What can hang from each mark:
nalez: tapus
mutedi: nalez tilag
tilag: mutedi sadom tapus
lomin: bezip
tapus: nalez tilag
bezip: lomin tilag
sadom: tilag

Known rows, with every way that one mark hangs from another:
bezip[tilag[tapus[nalez]]]: [  0.9 -74.3 -33.8 -46.3   1.9 -11.1  11.8  -0.2  32.5 -20.4  25.0  -7.2
 -19.2  46.7  17.1   8.3 -54.7]
nalez[tapus[tilag]]: [-33.5   9.8  29.8  32.5  -1.1  -4.1  11.8   2.9 -19.6  32.6  25.0  -5.2
  -6.7  40.9   8.1  -2.5 -12.0]
tapus[tilag]: [-38.5  -9.9  10.9  17.4   3.5  -0.1   0.7   1.3 -19.4  13.2   7.8   4.7
  -2.5  15.8   6.1 -25.0 -12.8]
tapus[nalez]: [ 12.0 -15.4 -40.7  15.6   4.5 -24.1  -2.6  -5.1  21.7  -7.5  19.9 -10.6
 -17.0  17.2  11.7  -6.0  -9.9]
bezip[lomin tilag[mutedi]]: [ 19.3  -2.3 -14.8 -25.5 -11.8   4.0  14.4  10.3 -25.6  25.6   1.5 -14.9
 -50.4 -34.8 -20.1  -7.4 -67.5]
tapus[nalez tilag[mutedi sadom]]: [-32.8  39.7 -31.8  57.6   8.1 -36.2  24.7 -19.6 -14.4  42.3  32.8  -9.7
 -28.2  -5.8 -18.6 -56.8 -54.5]
bezip[lomin tilag[tapus]]: [ -1.2 -58.7   0.1 -36.5 -10.7  19.8  27.8  10.3 -23.3 -12.7 -14.9   8.8
 -43.5   4.5  -0.1  19.9 -53.9]
lomin[bezip[tilag[sadom tapus[nalez]]]]: [-31.7 -13.9 -48.9 -22.2   2.3 -14.4  41.1  10.2  17.3  -2.8 -20.4   4.7
 -38.2  48.1  -9.1  39.4 -67.4]
tapus[tilag[mutedi[nalez] sadom]]: [-41.1  50.3 -21.2  52.6 -13.3  29.0  37.6 -10.0 -36.1  34.3  19.3 -21.0
  -6.8 -44.7 -13.9 -48.6 -48.1]
tilag[mutedi sadom]: [ -8.7  67.7  -1.5  22.3  -1.1 -13.7  23.3 -15.7 -16.3  36.2   6.1  -1.4
  -7.2 -39.8 -32.6 -25.3 -37.9]
mutedi[nalez[tapus] tilag[sadom]]: [  4.5  68.4  20.3  48.0 -34.7  20.4  54.9  12.3  -3.9  14.2  14.3 -25.6
  28.6  -8.9  26.3  55.3 -24.5]
sadom[tilag[mutedi[nalez] tapus]]: [ 23.3 -42.9 -23.4  37.8 -15.8  45.8  12.8 -13.7 -47.4   4.8  36.9 -44.0
   1.4 -18.5   1.6 -35.5 -25.2]
tapus[nalez tilag[sadom]]: [-43.3  34.6 -23.5  43.0   3.5 -33.1  29.1  -9.5   3.1  14.8  22.9   0.9
  -4.2  14.6   6.1 -31.7 -31.5]
mutedi[nalez[tapus[tilag]]]: [-25.1   6.5   1.0  45.8 -18.8  38.2  26.3   6.9 -22.5  13.9  26.8 -26.3
  -7.5  19.6  26.4   0.3  -9.7]
bezip[lomin tilag[sadom tapus[nalez]]]: [ -5.0 -13.2 -32.8 -11.0  -8.1 -10.2  49.0  -2.8  -3.8 -10.5  -4.8   9.3
 -49.0   2.5   4.6  11.1 -72.5]
nalez[tapus[tilag[mutedi sadom]]]: [-39.4  74.8  31.8  53.9  -4.5 -15.8  36.7 -14.1 -37.5  68.0  30.0  -7.6
 -14.5   3.8 -22.2 -23.6 -46.2]
sadom[tilag[mutedi]]: [ 27.1  12.0  -1.1  26.4  -2.4 -11.0  -8.4  -7.3 -33.7  35.1  38.7 -32.2
  14.5 -18.2 -14.5 -38.5 -13.8]
sadom[tilag]: [ 16.9   8.4   9.4  11.1  -5.2  -7.6  -4.4  -0.6 -20.2   9.3  22.1 -18.5
  33.9   3.6   8.9 -16.1  13.8]
tilag[mutedi[nalez] sadom tapus]: [ -9.3  13.0 -25.0  38.3 -14.2  43.7  45.4 -21.5 -31.1   7.3   5.3 -12.9
 -17.2 -41.7 -19.5 -20.2 -50.1]
mutedi[nalez[tapus]]: [ 14.0  14.0 -11.9  27.7 -24.2  38.0  25.0   8.1  -4.8   5.7  17.5 -31.4
  -4.1   5.8  19.9  22.6   2.2]
bezip[tilag[mutedi[nalez]]]: [ 11.6  -9.1 -37.8 -38.6 -21.3  34.9  13.8  10.6   8.5  12.5  25.4 -42.4
  -7.3 -30.1  -5.1  -9.6 -63.1]
nalez[tapus[tilag[mutedi]]]: [-21.7  14.6  20.7  47.2   2.6 -10.7   9.7  -6.6 -35.4  56.3  39.5 -17.2
 -28.1  17.2 -10.5 -22.3 -35.5]

Rows:
[-12.4  -1.1   4.7  37.2 -24.1  36.9  51.9   0.0 -11.7 -19.6  -6.8  -4.1
  21.5 -18.4  19.6  35.5 -36.8]
mutedi[nalez tilag[sadom tapus]]
[-45.4  57.9   8.1  40.0   3.1 -16.2  24.6 -15.7 -37.7  48.2  15.9   1.8
  -9.1 -22.3 -29.6 -50.9 -48.9]
tapus[tilag[mutedi sadom]]
[-21.6  -9.2 -27.9  48.7 -12.0  35.2   9.2  -1.6 -31.3  23.5  28.9 -30.7
 -19.2 -24.2  -3.8 -48.9 -38.1]
tapus[tilag[mutedi[nalez]]]
[ 41.3  27.3  -9.0  49.9 -25.3  27.9  13.4  -2.6 -37.8  38.1  58.4 -66.9
   9.3 -10.0   5.9 -14.2 -13.3]
sadom[tilag[mutedi[nalez[tapus]]]]
[-17.8  19.0   3.8  27.2   5.2  -0.2  31.8 -27.8 -29.0  22.6   4.9  10.6
 -18.8 -22.3 -36.4 -21.4 -46.8]
tilag[mutedi sadom tapus]
[-34.6   5.1 -18.7 -21.4   0.3   4.1  41.3   2.5 -18.4  27.9 -25.5   0.7
 -40.3   7.2 -42.0  22.5 -83.1]
lomin[bezip[tilag[mutedi sadom tapus]]]
[ 25.4  -8.2 -46.6 -10.6 -29.3  42.2  24.4  15.9 -23.3  13.0   5.1 -38.7
 -50.6 -55.2  -4.0  -6.1 -68.1]
bezip[lomin tilag[mutedi[nalez]]]
[ -5.0 -11.3  -8.9  41.3  -3.5 -31.6  37.1  -8.6   8.2  -9.4  14.0   4.3
   6.0  17.8  14.2  28.4 -41.5]
mutedi[tilag[sadom tapus[nalez]]]
[ -2.2  48.2  -3.3  35.1 -31.0  24.1  45.1  10.6  -1.9  -4.7  -0.2 -15.7
  37.3 -38.7  21.1  33.0 -26.3]
mutedi[nalez tilag[sadom]]
[ 34.6   8.0 -29.0  36.6 -17.7  30.6   5.2  -2.8 -33.8  19.5  41.9 -55.1
  12.9 -36.9   1.5 -39.0 -13.3]
sadom[tilag[mutedi[nalez]]]
[  8.0  80.4 -11.1  50.9 -22.6  26.3  47.7 -10.1 -22.8  38.2  23.0 -32.9
 -12.8 -33.4 -12.5   1.2 -36.8]
tilag[mutedi[nalez[tapus]] sadom]
[-25.4 -60.7 -15.1 -44.3   0.7  14.9  15.9  20.6   1.0  -7.7 -31.8   6.2
 -33.8  46.6  -8.1  46.4 -45.6]
lomin[bezip[tilag[tapus]]]
[-34.7  51.7 -11.3 -42.1  -7.2  -4.7  33.9  24.8   9.2  15.9 -37.4   7.1
 -10.0  10.3 -18.3  42.6 -46.6]
lomin[bezip[tilag[sadom]]]
[-18.3   3.7   8.8 -27.9 -13.8  10.7  53.1   4.1 -27.7  -1.1 -23.9  20.9
 -29.8 -14.6  -8.6  18.4 -63.8]
bezip[lomin tilag[sadom tapus]]
[ 19.2 -36.1   5.0  26.3   1.2   0.2  -0.1 -18.5 -46.0  20.8  33.0 -23.8
  -0.3   0.2 -15.2 -37.2 -22.7]
sadom[tilag[mutedi tapus]]
[  1.2  56.3  -8.1 -16.0 -14.1  -6.0  40.6   2.7 -26.4  39.7  -6.3  -6.3
 -36.0 -55.1 -31.5  -7.3 -78.4]
bezip[lomin tilag[mutedi sadom]]
[-48.7  70.2  39.9  41.2  -4.4 -12.9  38.8  -1.9 -25.5  41.5  14.9   7.7
   4.5  20.3   2.0  -2.8 -20.2]
nalez[tapus[tilag[sadom]]]
[ 19.0 -57.5 -25.4  30.6   4.1 -17.4   0.8 -15.5 -12.0 -14.4  39.8 -21.8
   1.7  40.0  19.4 -16.8  -7.2]
sadom[tilag[tapus[nalez]]]
[-45.1  65.9   8.5  52.4 -22.5  30.4  51.5   0.1 -26.3  26.7  17.5 -14.6
   5.9   4.2  14.4   0.8 -21.8]
mutedi[nalez[tapus[tilag[sadom]]]]
[ -2.7  -1.4 -38.5  43.2  10.1 -24.6  29.9 -30.7  -7.7  14.7  23.5  -5.2
 -36.2  -4.0 -24.3 -26.8 -54.6]
tilag[mutedi sadom tapus[nalez]]
